Known rows, with every way that one mark hangs from another:
J[W[L[Q[D]]]]: [  9.1   1.5 -11.0 -23.9  21.9  20.9 -36.5   9.9  -6.6  -2.0  11.7 -27.1
   1.0  -9.1   5.7  28.1  -7.6 -15.3]
H[D[U[L[Q]]]]: [-42.8 -32.7 -13.8  13.6  22.6  -1.5   4.4  -9.9   2.4  -5.5  16.0   9.7
  -6.7  -1.7   6.2  -9.8  -0.5  28.5]
W[L[Q[D[U]]]]: [-15.1 -19.2 -16.3  -2.9  26.4   8.2 -35.1  28.3 -12.3  31.7   9.5 -13.7
  -4.9 -39.6   8.5  19.4 -27.7  12.5]
Q[D L]: [ -4.2   9.9  13.1 -10.5  -7.6 -13.4  -9.5  29.3 -12.5   5.5  18.0  -3.9
  -5.3   5.6  13.8  29.2 -25.8   8.5]
J[W]: [  8.8  28.7  -1.8  -5.0   2.2  12.3   3.5  -1.3  -2.3  -6.9   3.8  -6.9
   3.7  16.1 -11.4   8.2  22.2 -18.1]
D[U[L[B Q]]]: [-50.5 -17.3   2.6   6.1  28.3  10.6   4.8  -4.2   4.9  15.2  32.4  -5.4
  -5.6  43.1  12.0 -16.8  14.6  43.0]
X[Q[D[U[L[B]]]]]: [-31.3  27.9   9.5 -10.0   3.1  -0.9  -8.7   4.0 -34.8  51.1  -3.3 -31.2
  15.3  42.4  40.8 -11.1  -7.8  43.4]
Q[D L[B[X] U]]: [ -7.2 -33.6   4.3   7.5  -0.4 -18.7 -22.4   6.1  -1.8  10.1  27.9 -51.9
 -27.8  47.2  38.8   7.4 -29.3  57.6]
U[L[B]]: [-27.1   1.8  11.5 -13.0   2.5   0.4  10.5 -10.3  -0.4   3.2  10.6 -16.0
   6.5  51.3  15.0 -11.3  11.4  33.3]
D[U]: [-16.2   8.2  -6.3  17.4   6.6  -1.4   5.0  15.6  -7.2  26.4  -1.2   6.2
  -3.7 -13.7 -11.2  -1.5   0.1   7.3]
D[U[L[B[X] Q]]]: [-51.7 -47.5 -14.3   8.1  30.9   9.4  -5.9 -10.0  20.8  20.0  41.8 -18.6
  -9.9  49.8  14.8 -20.7   3.1  59.6]
H[D[U[L]]]: [-33.0  -5.4 -10.6  12.2   4.0 -12.3  14.4   0.4 -13.1   8.6  -7.0   4.1
   2.6  -6.5   0.7  -6.4  -2.2  25.0]
X[Q]: [ -4.7  10.9   3.3   5.5  -7.3   0.3  -8.7 -27.5  -7.6  13.5 -12.6  -6.7
   8.3   9.8  18.3  -1.0  -9.1 -18.6]
B[X[Q[L]]]: [-25.3 -11.8  -0.8  14.2 -14.4 -10.8 -15.3 -29.5   9.2  15.1  11.7  -9.3
  -5.2  29.1  20.7  24.3 -37.9 -16.0]
L[B Q U]: [-12.8 -43.9   7.1  19.0  23.2   4.2 -10.3 -26.5   8.2 -10.0  27.7 -29.9
 -27.8  39.7  25.8 -23.1  11.6  39.1]
X[Q[D L]]: [-10.0  22.5  17.6  -3.7 -15.8 -12.2 -19.4   2.6 -21.6  19.6   2.7 -10.5
   1.8  15.5  33.1  28.0 -34.5 -10.7]
B[X]: [ -0.5 -28.7 -17.1   0.8   3.2  -3.1 -12.6  -6.6  15.2   5.0   8.5 -13.7
  -4.0   6.5   4.1  -2.6 -10.8  15.2]
U[L[Q]]: [-23.0 -23.6  12.7 -12.0  24.6   9.4 -13.1 -12.8  21.0 -16.0  31.4   8.5
  -7.8  32.5  16.0   1.8  13.3  19.5]
U[L]: [-13.9   3.6  16.5 -13.9   4.7  -0.5   0.1  -4.7   7.6  -1.7   7.0   4.1
   1.4  28.4   8.1   7.4  10.5  16.5]
W[L[B Q U]]: [-20.0 -51.7  -1.3  15.0  22.4   5.7 -24.2 -32.2   7.4  -1.8  10.8 -41.0
 -24.8  15.0  20.5   0.6 -11.0  19.1]
H[D]: [ -1.5 -14.6 -21.6   8.9  -7.3 -11.0  11.6 -10.9 -11.3 -15.2 -13.4  -6.2
   3.5 -22.1   1.6 -11.9 -12.7   0.5]

Rows:
[  2.4 -38.0   6.3   1.2  25.0   1.9 -27.2   0.3  -7.3  -3.0  28.6 -44.3
 -23.8  35.6  43.0 -21.5   1.8  60.2] | L[B Q[D] U]
[ -6.4  -6.0 -11.0  -4.9  19.7  23.9 -21.1 -15.4   9.8  -9.7  10.1 -12.0
  -2.5  -3.8 -10.7  25.4   3.7 -37.1] | J[W[L[Q]]]
[-26.0   2.5  -8.2  13.9  -6.3 -13.6 -25.9  12.2 -13.9  50.2  11.2 -16.7
  -4.6   7.5  28.4  23.1 -48.2  13.8] | B[X[Q[D[U] L]]]
[-20.2 -58.0 -24.6   6.9  19.3  10.7 -10.1 -19.1  19.4  -6.9  34.9 -29.5
  -9.1  35.0  15.9 -25.2  -5.7  33.9] | L[B[X] Q]
[-45.4 -34.1 -33.2  14.9   3.7 -12.4  14.8 -11.8  -4.5  17.2   2.6 -29.8
   3.5  23.3  10.1 -25.8 -13.3  57.8] | H[D[U[L[B[X]]]]]
[  1.5 -66.0 -11.4   1.7  28.5   0.3 -38.4  -3.9   8.4   2.0  35.9 -59.5
 -27.4  42.3  46.3 -23.2  -9.2  75.5] | L[B[X] Q[D] U]
[ 14.2 -35.7  10.8  -1.6  28.7   0.4 -38.3   6.3   1.8  -7.4  25.4 -25.9
 -28.1  11.1  36.1  -2.0   1.7  42.9] | L[Q[D] U]
[-38.4 -15.6   6.8   5.2  31.3   8.3  -8.8  -0.1  13.0  11.6  31.8  14.4
 -11.1  19.7   3.9   1.6  14.3  27.5] | D[U[L[Q]]]
[  0.4 -20.3   2.8   7.9  27.6  14.6 -32.9 -27.8  13.3 -10.8  12.0 -26.9
 -25.3   6.9   2.9  26.5   8.2 -17.4] | J[W[L[Q U]]]
[-47.0  -7.4  -7.2  10.6   3.3  -0.8  -5.3 -26.8  -3.3  46.9   3.5 -30.6
   7.7  54.9  29.0 -13.9 -10.7  38.5] | D[U[L[B[X[Q]]]]]
[ -8.2  -5.5  23.3   6.8  -2.9 -19.6 -10.0  10.8 -17.1   8.5  18.6 -39.6
 -23.7  43.1  34.8  10.7 -16.5  43.5] | Q[D L[B U]]
[  9.4  -9.6 -14.0 -13.3  -2.5  -2.4 -35.7  -6.5  -8.7  26.6  -2.8 -34.2
   7.5   8.4  39.7  -1.3 -30.1  17.6] | B[X[Q[D]]]
[-30.9 -11.3 -14.8   8.9  -0.3 -13.2  -6.9  33.1 -14.8  43.1  25.1 -31.3
  -8.2  22.9  13.9   4.9 -34.0  47.7] | Q[D[U] L[B[X]]]
[-29.9  16.4   3.3   9.4  -4.7 -11.9   5.1  37.0 -29.4  35.8  17.0 -17.5
  -4.2  16.7   9.1   9.4 -24.4  31.6] | Q[D[U] L[B]]
[ -6.2  10.2 -16.0  -8.6  28.6  20.1 -30.7  25.4 -14.4  25.7   9.6 -21.8
  -1.3 -23.8  -5.1  27.7  -6.3  -6.1] | J[W[L[Q[D[U]]]]]
[-15.2   7.5   8.8  -7.1 -11.0 -12.9   0.2  23.1 -19.6  10.3  17.1 -24.3
  -0.6  30.1  20.1  10.5 -23.3  24.3] | Q[D L[B]]
[ -3.3  -2.7 -21.1   2.8   3.9  -3.8 -31.3   9.5 -16.0  51.8  -4.3 -28.5
   5.1  -3.3  30.2  -1.2 -29.2  25.8] | B[X[Q[D[U]]]]
[-23.9 -11.7  22.2  26.4  -7.2 -16.8   4.2 -15.4  -0.9   0.1  20.3 -23.7
 -28.5  47.2  19.5   8.9  -9.8  21.1] | Q[L[B U]]
[-35.5  28.4   6.3  13.7 -11.8 -10.1  -4.1  13.3 -38.7  51.9   5.2 -23.1
   3.4  25.2  29.9   7.9 -34.0  16.0] | X[Q[D[U] L[B]]]
[  0.1 -25.9  -9.9 -18.7  21.2   7.9 -40.0  13.3  -3.6   3.8   7.6 -18.9
  -3.4 -27.2  19.0  21.4 -26.8   4.8] | W[L[Q[D]]]
[-14.2   6.8  26.7  10.7 -12.5 -17.7 -19.8 -15.0 -25.9  20.7   6.3 -45.8
 -16.4  51.4  52.9   9.7 -27.5  23.0] | X[Q[D L[B U]]]
